In the rows, zero is written as 128.
Known rows, with every step that occurs
M, V, H, F: [102 112 114 112  95 152 113 101  80 158 122 148 124 134 100 149 141 117
 132 102 164  96 148  73 189 161  97 113  91  98 171 188 146 100 141  97
 137 130 108 130 141  80 138  90 135]
J, E, F, N, H: [ 91 166 150  97 110 138 101 132 133 136 120  92 109 158 106 179 116 108
 123 103 144  82 159  99 138 127 110 168  75 121 167 139 139  76  86 152
  86 104 122  94 155  68 119 126 117]
F, N, H, V: [111 151 120  96  98 134  91 116  94 152 106 120 116 149 115 164 129 122
 120 121 168 121 130  98 152 124 130 144  70 111 165 140 144  89 112 156
 104  98 104 103 184  81 100 118  90]
M, V, H, R: [101 134 133 119 102 165 101  87  81 144 109 124 107 126  80 141 137 110
 105  97 132  97 132  39 185 162  99 111  93  96 161 160 150 113 131 101
 139 132 141 132 149  70 128 117 127]
H, N, F, E, J: [ 66 166  94  91  72 168 116 110 141 154 132 147 105 159  89 159 138  82
 111 142 136 116 195  73 127 194 101 143 100  76 161 149 106  95  84 155
 112 100  99  99 163  98 132  76 100]
R, H: [116 175 108  95 110 159  97  98 112 159 113 137 123 133 122 137 110 114
 129 104 132 112 135  97 184 150 103 148  72  93 169 146 135 102 122 145
 130 117 144 134 149  93 116 121 104]
F, E, J, N, Z: [ 90 196 107  97  94 155 135 135 145 147 131 158 125 156  96 138 147  99
 114 107 136 101 148  61 140 187  93 124  89  41 140 155 109 115  66 135
 116 137 105  96 180  80 127  89  75]
E, F, K: [ 75 173  79 108 128 128 113 127 108 164 125 112 129 153 110 161 117  98
 121  99 134  89 139 111 156 180  81 174  96 102 150 146 121 107 111 116
 109 156 143 145 145  93 109 134 108]
K, E, J, N, F: [100 205  83 103  60 169 126  94 109 161 123 151 115 140  98 157 177 118
 107 129 134  86 164  71 143 220 113 155  85  79 202 172 118 104 107 169
  95 121 110 118 161  95 144  81  61]
Z, N, F, H, V: [106 170  96 103  72 161 109 119  93 190  95 137 140 143  90 159 126 105
 113 120 152 102 175  88 133 148 116 161  64 118 183 166 156  95 100 183
 100  94 102 106 163  81 105  99  97]
H, N, Z, F: [ 91 172 115  66 104 150 100 134 115 139 136 156 109 166  84 138 138 122
 143 125 147 106 191  80 154 170  77 109  94  47 160 160 115 127  93  95
 127  94  88 124 199  92 137 121 115]
E, J: [100 158  87 115  94 163 104 102 137 137 143 139 109 148 118 155 140 104
 123 112 141  99 123  94 161 176 111 127 108  75 161 148 103  95  99 148
 106 122 130 122 163  85 128 103  95]
J, N: [105 184 103 102  92 162 127 109 112 163 109 145 117 121  96 134 149 127
 107 112 132  90 140  73 165 173 107 149  87  82 179 156 145 113 110 138
 133 131 119 130 177  98 113 133  91]
Z, N, F: [104 187  99 100  78 160 138 116 107 167 119 137 123 131  75 152 125 111
 125 131 122  94 157  93 158 167 102 149  69 122 183 168 153 101 101 153
 114 102  94 122 175  75 124 123 112]
F, E, J, N, H: [101 185 119 103  64 160 130 123 131 149 120 141 107 151 102 135 137  95
  94 118 151 110 141  66 150 162 117 164  64  67 154 136 126  88  78 163
 114 107 113  95 174 105 125  90  85]
R, H, N: [105 168 118  66  93 161  84  84 123 158 111 147 122 130 117 133 107 119
 125 122 138 131 169  77 175 161  91 166  70  81 179 137 135 111 118 132
 139 104 144 134 153 105 123 114 104]
M, V: [113 139 112 130 110 145 123 112  99 168 135 137 115 157 113 153 133 119
 134 108 156  99 141  86 185 162 128 119  97  90 161 157 147 113 125 119
 139 139 127 137 172  89 130 143 123]
H, V, M: [ 83 156  73 112 105 142  93 126 103 192 128 130 116 144  96 132 121 118
 138  87 155 110 140 108 169 133 138 117 106  78 137 133 135 115 139 144
 123 141 126 132 162 105 114 109  83]
Z, N, H, F, K, E: [104 158 102  95  75 128 135 119  81 158 118 134 141 165  88 151 146 110
 126 117 165 133 158  99 135 177  92 230  58  94 166 182 155 121 117 136
 123  88  88 140 152 107 147 105 126]
J, E, F, N: [ 76 172 134 103 126 151  95 124 142 150 122  99 112 151  96 179 133 102
 125  95 132  65 155  98 133 150 106 150  91 114 168 153 133  91  88 155
  86 129 132  95 134  73 121 130 109]
R, H, F, E, J: [ 84 156 104 105  84 168 110  94 137 146 127 155 120 152 114 144 125  84
 113 109 158 120 152 101 157 171 117 165  83  65 150 160 109  87  96 160
 108 107 127  98 127 107 129  41 111]
R, H, N, Z, F: [104 189 123  53  98 161  94 122 115 143 124 164 118 164  97 131 109 122
 138 122 147 118 198  79 171 165  77 131  63  51 170 157 122 117  94 105
 126  95 114 125 178  89 133 105 108]
J, N, F: [104 196  96  97  82 161 147 107 101 171 111 147 114 111  89 144 147 128
 106 135 127  86 169  81 157 184 110 147  82 105 187 170 147 101 114 147
 125 129 102 125 188  80 113 116  84]
Z, N, F, K: [104 188  79  98  88 140 160 133  89 181 109 130 131 143  66 162 129  90
 120 123 130  99 160 103 141 189  90 192  67 112 174 176 154 107  95 138
 108 121  99 136 164  79 118 131 105]
J, E, F: [ 67 164 107 117 110 149 108 123 129 153 141 103 115 142 104 155 120  93
 127  91 123  68 166 100 144 155 107 134 102 100 148 147 119  98  97 142
 108 135 133 117 138  76 129 129 116]
R, H, N, Z: [108 170 123  52 110 153  89 103 131 144 120 158 125 139 117 135 103 131
 142 124 137 139 180  73 175 161  70 139  75  60 160 143 124 125 111 108
 148 114 121 132 184  69 124 116  96]
E, J, N, Z: [110 188  99  93  91 153 125 119 139 133 132 164 124 142 102 145 154 128
 117 122 143  96 142  66 158 195  87 123  89  45 158 156 105 111  84 127
 115 142 108 109 198  62 127 102  62]
H, F, E, J, N: [ 76 166 100 112  69 168 132 111 137 152 125 165 118 144  86 138 167  99
  89 120 157 102 159  78 136 199 111 168  90  53 156 168 120 104  88 154
 115 123  99  88 149 110 130  57  96]
H, N, F: [ 86 161  99  79  84 160 119  98 113 162 126 142 113 128  91 157 135 118
 123 145 132 111 195  85 150 178  94 143  99 100 186 151 133 110 119 130
 135 105  98 132 187  83 125 117 108]
Z, F: [ 95 177  99 111  99 159 113 131  95 156 126 134 105 158  92 140 142 106
 127 101 143  78 147 109 166 161 113 120  92  81 171 163 129 106 107 133
 111 106 114 127 166 111 128 126 121]
K, F, E, J: [ 75 144  86 114 122 164 126 128 140 168 152 137  94 175 129 160 138  82
 111 120 132  85 131  98 157 185 115 128 112  64 164 141  92  95 103 152
  97 104 128  93 127 124 124  83 120]
F, E, J: [ 80 161  92 122  96 162 113 121 139 156 139 137 109 163 108 147 136  78
 119  99 140  99 132  92 145 172 112 127 104  69 141 145 105  98  84 161
 108 123 125 106 148 104 126  95 103]
H, R: [ 87 155 111 116 106 162 103  84 112 134 128 122 107 121  88 139 151 113
 102 112 123 111 136  78 158 165 112 140 118  89 148 148 126 122 125 128
 141 121 131 138 178  81 121 125 113]
J, E, F, H, N, Z: [ 72 157 141  71 117 146  74 139 161 143 127 126 126 164 110 172 122 120
 127 105 145  92 221  68 113 144  58 145  97  71 152 148 121 112  82 120
 117 117 126 105 161  58 135 119 111]
E, F: [ 70 168  98 110 118 147  95 113 125 150 129 119 118 137 122 156 117 113
 126 105 130  87 135 106 172 160  95 131 104 105 161 139 115  97 115 125
 110 130 138 132 153  92 116 132 115]
J, N, H: [118 185 124  96  84 149 129 116 106 149 109 136 112 122 105 132 135 135
 106 124 150 112 143  77 171 143 108 162  66  92 169 143 153  98 111 141
 138 110 112 123 194  90 117 136  94]
N, F: [ 94 171  90 107 101 152 134 113 102 163 127 133 111 131 103 165 135 115
 127 122 129  96 163 110 164 163 109 124 100 116 172 161 126 106 125 142
 121 122 104 136 183  74 123 121 104]

Rows
[102 182  94  92  72 161 103 139 109 213 101 138 132 154  76 151 118 118
 121 102 154 108 180  96 141 128 121 164  70 108 166 149 169  99 119 177
  94 106 113 107 153  95 112  86  98]
Z, N, F, H, V, M
[100 150 128 112  98 153 107  93 107 120 124 110 102 127  95 146 134 122
  98 118 140 129 142  84 163 134 114 153  93  97 147 134 135 110 124 130
 145  95 125 133 198  71 118 125 118]
N, H, R
[102 132 129  92  93 161  91  99  91 167 116 149 115 140  97 139 122 116
 134 110 149 106 159  39 185 167  77 111  79  88 186 155 152 109 123  91
 147 119 126 131 146  86 134 120 126]
M, V, H, N
[100 197  90  88  77 164 111 132 104 214  87 148 122 134  88 149 138 135
 106 108 161  99 188  81 139 144 129 159  77  94 175 150 158 102 128 168
 103 136 121 110 172  98 102  86  67]
J, N, F, H, V, M
[101 161  88 101 102 150  84  88  91 169 111 133 130 134 121 130 104 104
 126 102 149 121 140 101 175 149 128 136  73  89 160 142 125 100 120 153
 124 127 138 128 146  97 102 106  80]
R, H, V
[106 166 111 100  98 168 116 121 118 170 107 135 115 139 118 175 143 126
 117 117 148  93 170 100 141 147 100 147  97 119 189 166 142  93 121 161
 116 113 116 127 176  78 119 114 110]
N, F, H
[104 153 108  97  92 161 108  86 109 149 118 151 126 126 118 141 123 125
 126 116 152 119 160 111 180 159 109 166  82  92 166 168 135 101 134 137
 133 115 126 128 152  95 125  87 116]
R, H, F
[111 137 118 113 106 159 109 109  79 168 117 137 115 141 106 144 125 110
 132  91 147  87 127  60 195 157  95  99  79 106 174 160 151  98 126 108
 131 139 131 135 143  80 131 125 123]
M, V, H
[ 96 158  90 101  90 135  97 132  94 177 128 122 116 150 104 136 104 123
 140  97 165 131 142 113 173 103 138 125  85  87 130 121 140 102 133 147
 122 120 120 130 180  95 114 109  93]
N, H, V, M
[116 122 144 101 103 151 104 104  97 157 104 149 121 143  97 174 152 131
 129 106 169  91 135  70 172 161  94 133  79 112 189 185 164  95 133 106
 114 128 109 104 137  80 125  91 136]
M, V, H, F, N
[ 71 169  93 104 112 148  56 138 129 197 111 122 129 159 121 160 105 119
 122  83 163 100 154 107 155 120 116 141  99  97 144 119 131  99 132 152
  94 135 157 119 134 117 101  92  98]
E, F, H, V, M
[ 65 136  95 122  80 162 119 112 140 141 144 149 112 162 102 152 156  83
 113 112 157 109 155 106 140 175 116 142 112  62 138 162 102 102  98 153
 112 116 103  99 144 105 134  62 114]
H, F, E, J
[ 79 179  84 115  86 163 136 121 129 156 135 132 105 158 100 164 137  75
 121 118 131  97 160  98 140 180 116 123 102  91 152 154 107  90  88 170
 100 118 106 106 156  86 127  81  97]
N, F, E, J
[ 84 173 137  85 138 131 100 141 147 140 134 112 122 161  99 181 129 114
 142  97 130  73 166  96 128 148  83 127  98  97 150 161 122 103  81 126
  90 140 114  94 158  40 127 128 103]
J, E, F, N, Z
[120 161 139  67 121 146 103 108 129 136 115 159 132 147 117 164 132 140
 138 118 157 123 157 104 163 152  88 157  76  83 172 177 136 109 120 120
 114 116 107 106 174  65 120  83 108]
R, H, F, N, Z
[ 75 159 128  84 107 160  60 111 153 161 108 132 125 147 124 165 122 125
 108 118 150 103 180  73 147 157  68 169  98  92 180 130 126 107 107 128
 113 104 147 120 153 106 113 121 123]
E, F, H, N
[121 182 111 103  67 162 122 105 127 135 121 143 111 135 110 141 138 121
  97 130 156 111 136  68 163 164 111 160  67  71 174 142 122  81  88 150
 109 107 121 111 191  87 121 100  73]
E, J, N, H
[ 93 154  92 103 101 155  72 135 117 199 108 135 125 156 112 149 128 129
 126  79 170 112 153 103 155 115 123 137 100  84 142 133 145 108 134 162
 111 134 143 122 153 112 107 100  94]
F, H, V, M
[ 95 181  58 108  86 143 130 114  96 159 137 125 120 177 107 180 163  93
 127 118 139  97 158 102 128 218 102 173  98  85 170 179 103 108 113 153
  91 137 116 144 154  90 142  90  77]
N, F, K, E, J
[107 197 113  85  91 156 103 147  91 166  98 161 129 160  92 141 152 135
 108 102 170  85 179  66 135 155 107 130  65  61 168 171 133 113  88 140
  99 118  98 100 189  93 107  98  72]
J, N, Z, F, H, V
[ 72 168  90 115 122 126 124 136 112 162 129  90 121 155  94 167 121  78
 125  83 129  73 167 103 126 169  92 175  99  93 141 156 124 101  89 129
 106 156 136 131 130  81 122 132 102]
J, E, F, K
[ 86 172  94 106 102 172 139 129 138 174 135 147  97 157 114 147 151  96
  90 129 126  77 136  70 153 204 113 153  90  53 178 149 109  96  92 153
  99 110 123  80 135 130 114  79  96]
K, F, E, J, N
[100 193  78  96  82 139 140 120  77 190 118 126 131 160  75 159 146  96
 128 116 126  97 165  95 133 200  91 197  68 107 183 184 154 124 114 152
 110 117 100 148 142  98 141 125 103]
Z, N, F, K, E
[ 97 167 132  78  85 180  78 124 121 164 106 148 110 171  98 153 144 121
 106 115 164  95 188  79 141 157  87 156  86  75 190 154 143 106  98 136
 115  79 123 118 165 128 130 112 125]
Z, F, H, N
[109 177 156  93  96 164 107 110 100 116 108 115  90 154  73 162 150 122
  92 124 153 109 145  84 148 143 119 163  76 100 176 148 152  96 103 138
  98  74 115 106 189  92 117 111 131]
Z, F, N, H, R
[ 78 162 134  66 128 150  64 130 159 146 116 143 131 153 127 167 118 136
 126 120 150 108 189  69 143 153  49 146  98  83 162 136 112 121  95 102
 122 113 128 118 177  74 119 119 116]
E, F, H, N, Z
[101 143 125 100 104 151 107 102 126 150 118 146 119 136 104 170 164 130
 120 119 161 101 143 110 150 161 107 161  99 103 180 176 143 106 129 137
 110 110 106 106 168  93 123 106 124]
H, F, N
[ 99 190  84  60  88 144 110  91  85 180 108 137 130 155 104 154 129 107
 131 127 134 131 204  82 140 209  81 209  67  90 196 165 138 128 131 135
 129 114 129 157 137 111 135 101  89]
R, H, N, F, K, E
[106 184 125  95 107 166 104 130 107 154 113 132 104 167  91 163 150 120
 121 104 146  78 137 106 149 156 114 137  87  98 187 167 145  97 100 146
  87 100 113 109 163 112 116 123 125]
Z, F, N
[ 65 164 104  84  91 159 127 114 122 174 120 143 107 144  89 154 130  93
 122 131 130 112 202  78 134 177  96 141  99  97 165 154 135 115 104 142
 139 101  94 118 166 100 127 110 120]
H, N, F, E
[ 95 194  66 112  90 150 110 125  86 153 139 132 114 202  96 159 168  84
 125  94 150  83 141 101 134 214 109 168  91  50 168 178  99 110  94 146
  78 121 124 134 134 128 151  94  94]
Z, F, K, E, J
[ 95 166  82  98  89 158 100 130 106 202 106 131 121 153 104 163 124 125
 128 103 162 107 179 108 144 124 126 136  99 107 157 147 146  99 138 168
 102 130 125 119 166  94 104  89  87]
N, F, H, V, M
[ 85 187 107 105  83 161 152 131 112 186 113 132 121 145  68 142 123  82
 121 117 121  98 165  91 143 167 105 149  69 116 165 161 159 112  86 165
 116  97  89 111 156  91 124 111 124]
Z, N, F, E
[ 69 179 110  80  90 161 106 142 142 135 145 164 103 194  81 144 138  87
 127 120 152 107 192  70 136 187  82 109  93  29 141 157  94 120  61 121
 108  94  87  92 175 102 144  76 111]
H, N, Z, F, E, J
[107 185  94 108  76 176 117 102 130 147 121 147 116 133 100 142 153 116
  97 121 144  90 133  69 154 195 107 149  87  65 178 154 119  95  89 147
 109 128 127 112 168  93 120 102  69]
E, J, N
[ 76 145  96 108 137 150 131 133 117 184 140 129  99 158 125 151 134  96
 118 113 123  87 139 103 164 162 110 130 109  82 160 145 120 110 118 138
 121 108 119 108 132 128 118 116 139]
K, F, E
[105 168 100  95  70 144 104 136  97 185 116 130 127 152  76 124  94 116
 133 103 157 136 144  93 171 111 129 151  59  93 143 126 162 101 115 150
 115  97 110 117 171 101 116 108 100]
Z, N, H, V, M
[ 93 178  97  65 110 129 124 144  98 147 131 146 119 179  77 150 143 110
 135 119 156 109 194  86 139 186  62 151  87  47 151 171 124 131  90  84
 125 123  94 142 189  93 131 125 109]
H, N, Z, F, K
[104 192 121 101  62 196 118  85 138 137 101 144 110 123  82 167 172 125
  57 139 140  97 173  49 119 196 107 184  89  87 189 167 123  93  93 170
  95 112 136  98 179  72 116  65  75]
E, J, N, F, H, R
[ 84 147 116  74  89 170  73  96 101 155 105 142 114 121  94 133 131 114
 121 110 127 106 147  54 167 158  55 117  87  91 182 146 136 110 120 110
 137 107 122 130 140  88 122 114 110]
V, H, N
[111 150 104  98  74 130 145 126  94 148 118 135 136 150  80 151 127 106
 117 126 167 131 157 104 148 158  88 219  56  93 154 176 158 100 107 125
 124  97  91 129 175  89 125 105 127]
Z, N, H, F, K
[111 151 120  77 155 139 118 141 130 156 143 139 108 162 129 182 147 136
 139 130 136  86 130  99 162 162  86 122 102  87 180 157 119 110 125 109
 100 113 105  99 177  75 113 129 120]
K, F, N, Z
[ 97 144 129  83 104 167  92 105 102 146  98 146 121 124  97 163 157 123
 117 107 149  90 126  84 159 151  73 140  89 114 184 175 147  91 130 123
 105 111 103 103 130  76 116  87 124]
V, H, F, N
